Each row was made from one small tree. The marks that hang from a mark follow it in brackets, in the order of their numbers. Every link used is in the known rows. Write each row's tree.
Known rows:
Z_951{Z_382}: [ -7.0 -11.3 -19.2 -13.4  21.2   2.8   9.2 -11.0  20.3   9.0   0.3 -19.9
 -29.4 -17.5 -41.0   0.7  11.8   6.2 -26.4  -2.8]
Z_382{Z_28 Z_951{Z_29}}: [-31.4  16.2  -1.6  -8.3  -8.1  -0.2  -1.0 -35.2   3.7   2.3 -70.8  28.6
 -10.8   3.7 -25.1  13.8   1.3 -13.1   1.4  -2.1]
Z_382{Z_951}: [ 10.2 -17.1   5.3 -14.2  32.2  17.3   9.6 -14.7   3.6  -4.4 -30.3  -4.7
 -21.0  22.3 -60.6  -9.7   1.6   6.6   9.5   1.4]
Z_951{Z_382 Z_994}: [ -0.8 -24.2 -13.7   2.9  -6.0  -1.8   3.3  -2.1  24.5 -15.3  20.4 -27.4
 -13.3 -34.3  -8.9  13.4  -3.5  10.2 -29.5   4.3]
Z_951{Z_994}: [ 28.6 -37.7  -6.3   1.2 -17.5  20.6  -6.3  18.2  12.7 -12.9  17.0 -30.6
 -17.7  -3.3  -3.9  15.2  -1.3  16.7 -28.2   9.6]
Z_28{Z_382{Z_719{Z_29{Z_951{Z_994}}}}}: [ 19.0 -39.6  46.0 -20.2   3.6  -1.7   3.6  17.1  -8.1 -29.0   2.5  -2.7
  19.1  24.7  45.2   8.8  12.6  21.7   4.8  -9.4]
Z_951{Z_29 Z_994{Z_719}}: [ 43.0 -28.9  -3.0  -9.8 -45.8 -16.4 -44.7  43.0  28.0  -2.8  29.6 -10.6
  -5.4 -42.5  25.9  14.1  36.8  -8.1 -15.8  42.0]
Z_382{Z_28 Z_951}: [-18.3   2.2 -16.0  12.1  10.7  24.1  14.3 -46.1 -10.1  15.6 -54.2  13.1
 -24.3  24.8 -47.7   3.3 -16.1   2.3  11.0  -6.8]
Z_28{Z_382{Z_719{Z_994{Z_951}}}}: [ 14.5   5.6  -9.2  10.1 -28.1 -27.4   4.6  26.2   6.4   7.5  14.1 -26.7
 -17.5  36.8 -22.1 -13.1 -19.3  30.6  16.5  10.6]
Z_719{Z_382{Z_28 Z_951{Z_29}} Z_994}: [-38.3  41.9  -6.0  21.6  16.9  16.4  13.6  -4.2  -5.2   9.3 -21.4  10.7
  28.6   5.6  -5.7 -16.7 -44.4  -9.1  13.4 -15.2]
Z_719{Z_29{Z_951} Z_382{Z_28} Z_994}: [  3.7  25.4   3.3   0.3  57.8  53.4  13.1   9.4 -48.3  10.3  41.7  -0.8
  45.1  34.6  41.5 -28.9 -22.9 -23.9  -0.6 -42.9]
Z_951{Z_994{Z_719}}: [ 53.2 -43.1 -17.6   9.4 -27.5   9.8 -32.5  29.4  10.5   5.8  49.2 -31.7
 -24.6 -18.9   3.9   2.3  17.1   9.7 -12.3  38.5]
Z_719{Z_29 Z_382{Z_28} Z_994{Z_951}}: [ 20.8  27.5 -15.2  10.6  14.1  31.3  -3.5  17.9 -24.4  13.3  68.6  -9.8
  12.4  29.6  10.5 -46.5 -29.7 -22.7  14.9  -7.1]
Z_719{Z_29{Z_951{Z_994}} Z_382{Z_28}}: [  7.2 -11.9  27.9  -9.5  35.7  54.8   5.2   1.0 -39.6 -27.6  37.5   6.4
  44.5   9.0  68.4 -12.5  -6.8 -24.9 -11.9 -19.0]
Z_29{Z_951{Z_382}}: [  9.4   2.0  -0.7 -29.5  44.0   4.9  18.1 -18.8 -15.5 -11.6   5.1 -10.8
  -4.1  -3.6 -17.9  -6.5  20.5 -19.2 -17.2 -13.4]
Z_29{Z_951{Z_382 Z_994{Z_719}}}: [ 39.5 -16.6  -5.7  -6.9  13.6  -5.2 -12.4  -1.5 -12.0 -17.9  52.8 -21.2
   8.7 -38.9  19.8  -5.2  24.8 -14.2  -5.9  19.7]
Z_994{Z_719{Z_382{Z_28}} Z_951{Z_29}}: [ 34.2  23.3 -16.4  -2.6 -34.9 -22.0 -34.5  23.2  -1.7   5.0  58.1   1.7
 -15.8 -24.6  -5.7 -39.1  18.8 -37.7  14.3  58.8]
Z_994{Z_719{Z_29 Z_382{Z_28}} Z_951}: [ 53.8  -1.7 -10.2  -5.0   1.8  13.8 -33.8  23.0 -18.7  17.9  84.3  -2.6
 -12.6   1.0   0.7 -59.3  18.4 -36.0  28.1  41.9]
Z_29{Z_951{Z_382{Z_719{Z_994}}}}: [-15.8  33.8  -8.7   0.9  40.5 -17.7  26.7  -5.2 -17.9   7.4   4.7  -8.4
  10.3  -3.3 -11.9  10.0   1.8  -1.4  -7.3 -33.2]
Z_28{Z_382{Z_719 Z_951{Z_29 Z_994}}}: [-21.8 -19.4  43.7  -5.0 -30.5 -38.8   8.5   5.4  30.9 -32.7 -54.8  10.8
  19.7  -3.6   6.7  19.2  -2.2  31.2  18.4  12.6]
Z_382{Z_28 Z_719{Z_29} Z_951{Z_994}}: [-34.8  -3.5  22.0  21.4   2.8   6.6  14.7 -25.3  -6.5  -0.7 -41.0  33.9
  11.4   6.4  15.1  32.6 -13.3  14.0  18.3 -26.4]
Z_951{Z_29 Z_382{Z_28}}: [-44.1  24.3 -24.7  -9.8 -20.4 -18.6  -2.6 -27.8  23.4  12.9 -44.4  15.8
 -20.1 -37.6 -11.0  24.7  17.0 -12.0 -35.1  -5.0]
Z_28{Z_382{Z_719{Z_994} Z_951{Z_29}}}: [-27.3  10.5  23.2   2.3  -9.6 -39.9  10.6  10.7  20.8   0.3 -56.8  11.6
  14.5  18.2 -16.1   6.1 -12.9  28.5  28.3  -6.3]

Write each row's tree:
[  4.9 -26.9  26.6 -31.6  -7.5 -15.5   1.4  -5.8  25.6 -20.2 -54.6   4.9
   0.0  18.6 -26.8 -11.8   5.3  12.6  12.5  15.0]
Z_28{Z_382{Z_951{Z_29}}}
[ 31.2 -35.6  -3.8  18.6  -3.7  35.4 -25.0  25.0  -3.2   7.5  65.0 -11.5
   8.9 -23.9  45.1 -14.2   6.4  -9.5  -4.7  21.8]
Z_951{Z_994{Z_719{Z_29 Z_382{Z_28}}}}
[-31.0  -1.3  -1.6  19.4  36.2  34.3  25.7 -28.4  -9.0  -1.6 -23.4   7.3
  -2.8  13.5 -33.2 -19.3 -33.3  -4.1  10.5  -0.5]
Z_719{Z_382{Z_28 Z_951}}
[-40.3   8.7  15.6  -2.0 -26.5 -50.2   4.6  10.2  45.0 -19.2 -15.0   6.7
   5.3 -65.2  17.4  44.4  16.0  10.3 -29.3  -3.2]
Z_951{Z_29 Z_382{Z_719} Z_994}
[  1.3   2.3   3.1 -30.5  43.5  25.9   2.0 -28.3 -28.9   0.2   4.2  12.4
   4.1   6.0  17.2  -4.9  26.6 -26.7 -12.9 -31.2]
Z_719{Z_29{Z_951{Z_382{Z_28}}}}
[-66.9  26.6  -7.6  20.1 -43.4 -43.2   9.3 -18.0  31.0  -3.9 -39.9  23.0
   0.2 -63.8  30.6  57.7   3.3   7.7 -35.8  -7.5]
Z_951{Z_29 Z_382{Z_28 Z_719} Z_994}
[ 11.8  -8.1  26.2 -14.3  21.9  -1.6   7.3  25.0 -19.8   7.3   4.4  -7.7
  22.8  44.3  25.0  -3.5   5.9  17.4  14.0 -25.7]
Z_28{Z_382{Z_719{Z_29{Z_951} Z_994}}}
[  6.6  45.5  -9.3  -1.7 -25.3 -44.3  -3.3  36.2   8.1  11.4  12.0  -5.8
 -13.0  11.1 -20.6   9.7   2.4   0.8   5.3   1.2]
Z_382{Z_719{Z_994{Z_951{Z_29}}}}
[ 15.2  20.2  -6.1 -40.5 -23.6 -43.7 -13.1   1.8  23.1 -18.7  20.9  -3.1
 -24.0 -25.1 -37.0 -15.6  28.5 -25.1  -6.8  28.5]
Z_994{Z_951{Z_29 Z_382}}
[ 17.2   1.2 -25.2  11.9  -3.5  -0.2  -7.9 -29.9 -24.9  -5.5  33.5  -6.4
   5.0 -39.9  27.2   0.7   9.9 -19.9 -14.5   8.8]
Z_29{Z_951{Z_382{Z_28} Z_994{Z_719}}}
[-35.6   8.7 -15.2   6.0 -44.8 -20.7  -5.9 -20.3  28.2 -13.7 -21.9   8.3
   3.3 -59.0  24.2  37.0   3.0  -8.7 -42.5   3.6]
Z_951{Z_29 Z_382{Z_28} Z_994}
[ -2.6  43.0 -21.1  17.9 -14.1  -8.9   1.2   7.7 -20.5  33.0  20.5   9.9
 -14.5  32.2   1.9   7.2 -14.2   2.5  15.1 -23.4]
Z_382{Z_28 Z_719{Z_29 Z_994{Z_951}}}
[-15.4  -4.5   9.1  18.6   5.4 -18.4  26.3   1.7   9.9   6.4 -41.7  -6.0
   2.3  37.5 -36.8  -3.7 -28.0  39.0  32.6  -9.5]
Z_28{Z_382{Z_719{Z_994} Z_951}}
[-25.1   2.8   2.7   6.9 -31.6  -3.8  -2.4 -30.0   8.7 -18.4 -53.9  24.0
   6.8 -13.3   6.5  24.5 -11.9  -4.1  -1.8   4.8]
Z_382{Z_28 Z_951{Z_29 Z_994}}
[ 11.2  -8.1  10.7 -19.1  22.7  19.8   2.3 -18.9 -23.5 -20.2  19.9   5.5
  23.6  -8.7  47.6   7.2  12.9 -22.4 -15.6 -28.7]
Z_719{Z_29{Z_951{Z_382{Z_28} Z_994}}}
[ 27.7  -1.1  10.7  -8.9 -11.6 -19.0  -3.9  34.4   5.5   5.9  26.4 -14.3
  -3.7  41.6  -1.5 -18.2  -6.6  23.2  24.1  -1.6]
Z_28{Z_382{Z_719{Z_29 Z_994{Z_951}}}}
[  2.0  -6.6 -15.8  24.5  24.3  22.6  -5.3 -12.3  -5.7  22.1  12.1   3.7
  -8.2  -6.8 -26.2 -33.7  -5.3  -8.6  24.3  29.4]
Z_994{Z_719{Z_382{Z_28 Z_951}}}
[  4.9 -17.8  27.5 -17.1 -12.7  -8.1  -4.7   4.1  22.5 -34.5 -31.2   8.1
  12.3 -15.4  -6.6  13.2   7.4  -1.4   1.5  10.5]
Z_382{Z_951{Z_29 Z_994}}
[-28.0  27.8 -19.5  41.9  33.5  38.0  27.0 -14.2 -13.6  18.1  -4.9  -3.9
  19.1  22.1 -23.7 -26.7 -62.7   3.8  16.4 -19.6]
Z_719{Z_382{Z_28 Z_951} Z_994}
[-53.2  20.6  -7.6  28.4  10.0  -5.3  29.2 -42.5  -6.3  19.3 -73.6  26.9
 -21.0  18.5 -41.6  28.6 -14.2  18.3  16.4 -17.1]
Z_382{Z_28 Z_719 Z_951}
[-28.6   4.3  -5.4   4.8   7.7  13.6   5.6  -6.9  -5.9  36.8 -27.1  21.4
 -23.6  21.2   6.7  29.3  17.8  10.7 -13.0 -26.8]
Z_382{Z_28 Z_719{Z_29}}
[ 30.3 -12.2  -5.7  16.2   6.9  25.8  -7.4   4.4 -34.4 -13.8  53.5 -12.0
  17.7 -12.6  41.2 -12.9  -3.7 -18.7  -5.2  18.9]
Z_29{Z_951{Z_994{Z_719{Z_382{Z_28}}}}}
[ 38.7  33.5 -21.0 -17.7 -30.9 -26.0 -21.9  39.7   4.2   4.7  36.1 -22.9
 -10.0  13.7 -24.3 -15.6   0.0 -16.6   1.4  13.7]
Z_719{Z_994{Z_951{Z_29}}}
[  3.6 -38.7  28.2 -18.3   4.4  -1.1   3.3  21.6  13.3   6.8 -17.8  -4.5
 -13.0  33.1   5.3   4.9  19.0  31.7   3.2  -4.8]
Z_28{Z_382{Z_719{Z_29}}}
[ 18.9 -22.8  -5.1  18.1  -8.4  21.6 -19.7 -18.4 -12.2   6.6   2.3  11.9
   1.6  -9.1  13.3  -5.8   5.7 -10.2  24.3  12.8]
Z_382{Z_28 Z_951{Z_994{Z_719{Z_29}}}}
[  6.5 -15.7  14.3  -2.3   4.1  -0.7   4.1  33.5  10.7  25.6  -0.9 -14.5
   0.9  40.2   9.1   3.8  -2.0  34.6   6.9 -17.2]
Z_28{Z_382{Z_719{Z_29 Z_994}}}
